Every row comes from one small tree of marks. Brackets hold a mark, then the marks that hang from it, in the order of their numbers. Every link used is in the known rows. Which tree was each row made from?
Known rows:
{Z989 Z473}: [-19  11   7  25   0   7  -5 -13   7  13  -9  17  -2  -9  -1  -1  -4   8]
{Z272 {Z864 Z483}}: [-38  -9  21   1  21  -3  10   4  30   4   1  20  26 -14  -5 -11 -20 -19]
{Z272 {Z473 Z163 Z483}}: [-24 -18  -6  -2  19   9   7  -8  33  -8  -5  12   2  -6  23 -13  15  -5]
{Z864 Z163 {Z272 {Z473 Z483 Z989}}}: [-19  -4  -9  -3 -15   1   1 -10  13   4   7 -11 -16  18  -3  -3 -11 -27]
{Z864 Z163 Z272 {Z483 {Z473 Z989}}}: [-17  16  12 -18 -23 -19  -1 -45   3  -5  -5 -15   9   6  -3   9 -25 -46]
{Z483 {Z473 Z163 Z272 Z989}}: [ 10  10   6 -11 -36  -6  19 -33  10  -2   5   7 -13   4  -3  17  18 -31]
{Z483 {Z473 Z272}}: [  0  20  -8  -1 -40 -13  16 -28   7   7  10   8  -1  -8 -35  14 -20 -20]
{Z473 Z272 {Z989 Z864}}: [ -2  10  16  17 -18   7  26 -12   5  37  22   8 -37  23 -29  16  -8  -1]
{Z989 {Z473 Z483} {Z864 Z163 Z272}}: [-23  43   9  25   7  27   8 -31  21  27   3  20   7  17  -4  -4 -23  27]
{Z989 {Z473 Z163} Z864}: [-16  24  15  36  27  30  18 -22  25  13 -10  37   8  10  21   1  29  34]
{Z473 Z163 {Z272 Z864} Z483 Z989}: [-13  -2  18 -15  -7  10  21  -6  32  10  17  21  -7   3  -1   1  10 -17]
{Z864 Z272 {Z483 Z473}}: [-17  19   1  -7 -29 -22   0 -46   6   4  10  15  10  -3 -28  11 -53 -14]
{Z989 {Z473 Z272 Z483} {Z864 Z163}}: [-31  38  15  24   7  22  18 -36  25  32  -3   7   8   3 -16   4 -12  16]
{Z272 {Z473 Z483 Z989} Z864}: [-41 -30  20  13  15  12  17  29  50  21  21  37 -25  -3  -1 -28 -16 -39]
{Z483 Z473}: [  4  11   4  -2 -14  -5   7 -13  11  -3   5  13   0  -7  -3  -4 -10 -22]
{Z473 Z163 Z272 Z483 Z989}: [ -2   0  13 -24 -15   2   8 -27   8   7   8  -5 -21   5   5  11  11  -7]
{Z483 {Z473 Z163}}: [ 11  12   0 -11  -6   3  11 -23  17 -22  -8  14  15  -4  21   0  24 -14]
{Z989 {Z473 Z163 Z483} {Z864 Z272}}: [-17  36   9  25   7  31  13 -37  27  23   9  48   0  19   3   0  -9  48]
{Z864 Z163 Z272}: [  6  19 -21  -7 -21  -3   1 -14 -11 -10  -4 -20  21  18  -7  12   2   0]
{Z989 Z864}: [-2 13 11 18 18 17 19  1 14 17 11 17 -5 16 -1 -3 -2 18]
{Z989 Z473 {Z864 Z163 Z272 Z483}}: [-41  37  14  31  11  10   9 -46  15  23 -10  10  22  13 -11  10 -22  17]
{Z989 {Z864 Z272 Z483}}: [-21  20   9  17   3   2  13 -29  10  23  16  20   4  19 -23  10 -41  24]
{Z473 {Z272 {Z864 Z483}}}: [-38   2   8   5 -11 -13  20 -15  22  16  10  14  23 -13 -39  11 -30 -14]

Which tree is each row?
[-18  29  12  14  -8  -1  19 -40  18  20  18  30   4  12 -27   6 -49   6] : {Z989 {Z864 Z272 {Z483 Z473}}}
[  7  21 -11  -9 -32  -7  21 -36  13 -10  -2   9  15  -4 -10  19  14 -12] : {Z483 {Z473 Z163 Z272}}
[-35   5  -3  25  13   5  23 -33  29  12   7  27   9  19  -9  11 -11  18] : {Z989 {Z864 {Z272 {Z473 Z163}} Z483}}
[-26  23  20  12  -4  -5  27 -42  23  25  11  18   6  -2 -30  10 -37  -5] : {Z989 {Z864 {Z483 {Z473 Z272}}}}
[-20 -26  10  -4  16   9   6  -4  30  -1   0   9 -25   3  29 -13  20 -23] : {Z272 {Z473 Z163 Z483 Z989}}
[ 17  22  11   6 -17  14  24 -26  17   4  17  34 -19  28  11   6  10  -8] : {Z483 {Z473 Z163 {Z989 {Z864 Z272}}}}
[-54  17  12  21  -4  -3  13 -31  28  16 -16   9  36 -19 -25   9 -12 -16] : {Z989 {Z473 {Z272 {Z864 Z163 Z483}}}}
[ -9  10  12 -14 -25 -16   3 -49   7  -7   5  14  -2   7   1  14 -20 -24] : {Z864 Z272 {Z483 {Z473 Z163 Z989}}}
[-18   5  16 -17   9 -12   4 -42  21 -18 -14   5  27 -16  19   1   1 -23] : {Z864 {Z483 {Z473 Z163}}}
[-36   7   4  -4  -5 -11  20 -18  23   2  -6 -10  42 -12 -26  11  -8 -27] : {Z473 {Z272 {Z864 Z163 Z483}}}
[-24  34  14  24   7  26  22 -43  31  30   3  34   3   3  -7   7   1  37] : {Z989 {Z473 Z163 Z272 Z483} Z864}
[-21  14  -5 -16  -8 -16  -6 -38  -6  -9 -13 -27  34   5  -7  14 -20 -10] : {Z864 Z163 Z272 Z483}
[-17  35   9   5   0   0  19 -43  17   6   2   4  25  15 -10   6 -27  -9] : {Z989 {Z864 Z163 Z272 {Z483 Z473}}}
[-35  17   9  12  -3  16  15 -24  39  14   0  38  20 -14 -10   2   2  11] : {Z989 {Z473 Z163 {Z272 Z864} Z483}}
[  1   3  33  -7  30  27  14 -10  27  10  12  17 -24  20  39 -13  19   6] : {Z473 Z163 Z483 {Z989 Z864}}
[-27  14  24   2  38   7  14 -23  17   5 -13 -14  28   6  14  -2   2  -4] : {Z989 {Z864 Z163 Z483}}
[  2  25  16   5 -24   4  30 -27  13  20   9  -1 -16  16 -16  11   1 -34] : {Z483 {Z473 Z272 {Z989 {Z864 Z163}}}}
[  5  17  26   2   3  13  21 -10  18   8   3   5 -15  16  15  -7  10 -35] : {Z483 {Z473 {Z989 {Z864 Z163}}}}
[  5  13  20  -5   7  24  14 -18  17  15  23  25 -27  31  19  -1   3  17] : {Z473 Z163 Z483 {Z989 {Z864 Z272}}}
[-36 -22  21  19  32   8  22 -14  34   9  -3  16 -15  13  23  -2  23 -16] : {Z272 {Z473 Z163 {Z989 {Z864 Z483}}}}
[-21  25   7   6  12   2  14 -33   8   9  -1  -5  26  20  -9  10 -19   9] : {Z989 {Z864 Z163 Z272 Z483}}
[-21  12  13   4  17  17  -6 -26  21   0 -14  22   9 -12  28  -9  11  16] : {Z989 {Z473 Z163 Z483}}
[  2  -9  24 -25  14  11  -3 -10  14  -6   2   1 -19   5  39  -9  22  -9] : {Z473 Z163 Z483 Z989}
[-15  10 -10  22   6  20  24 -15  30  15  20  36  -6  25  -6  -1  -8  26] : {Z989 {Z864 {Z272 {Z473 Z163 Z483}}}}
[  3  10   9  -3 -45 -12  15 -25   4  16  16   7 -29   1 -27  13 -18 -38] : {Z483 {Z473 Z272 Z989}}
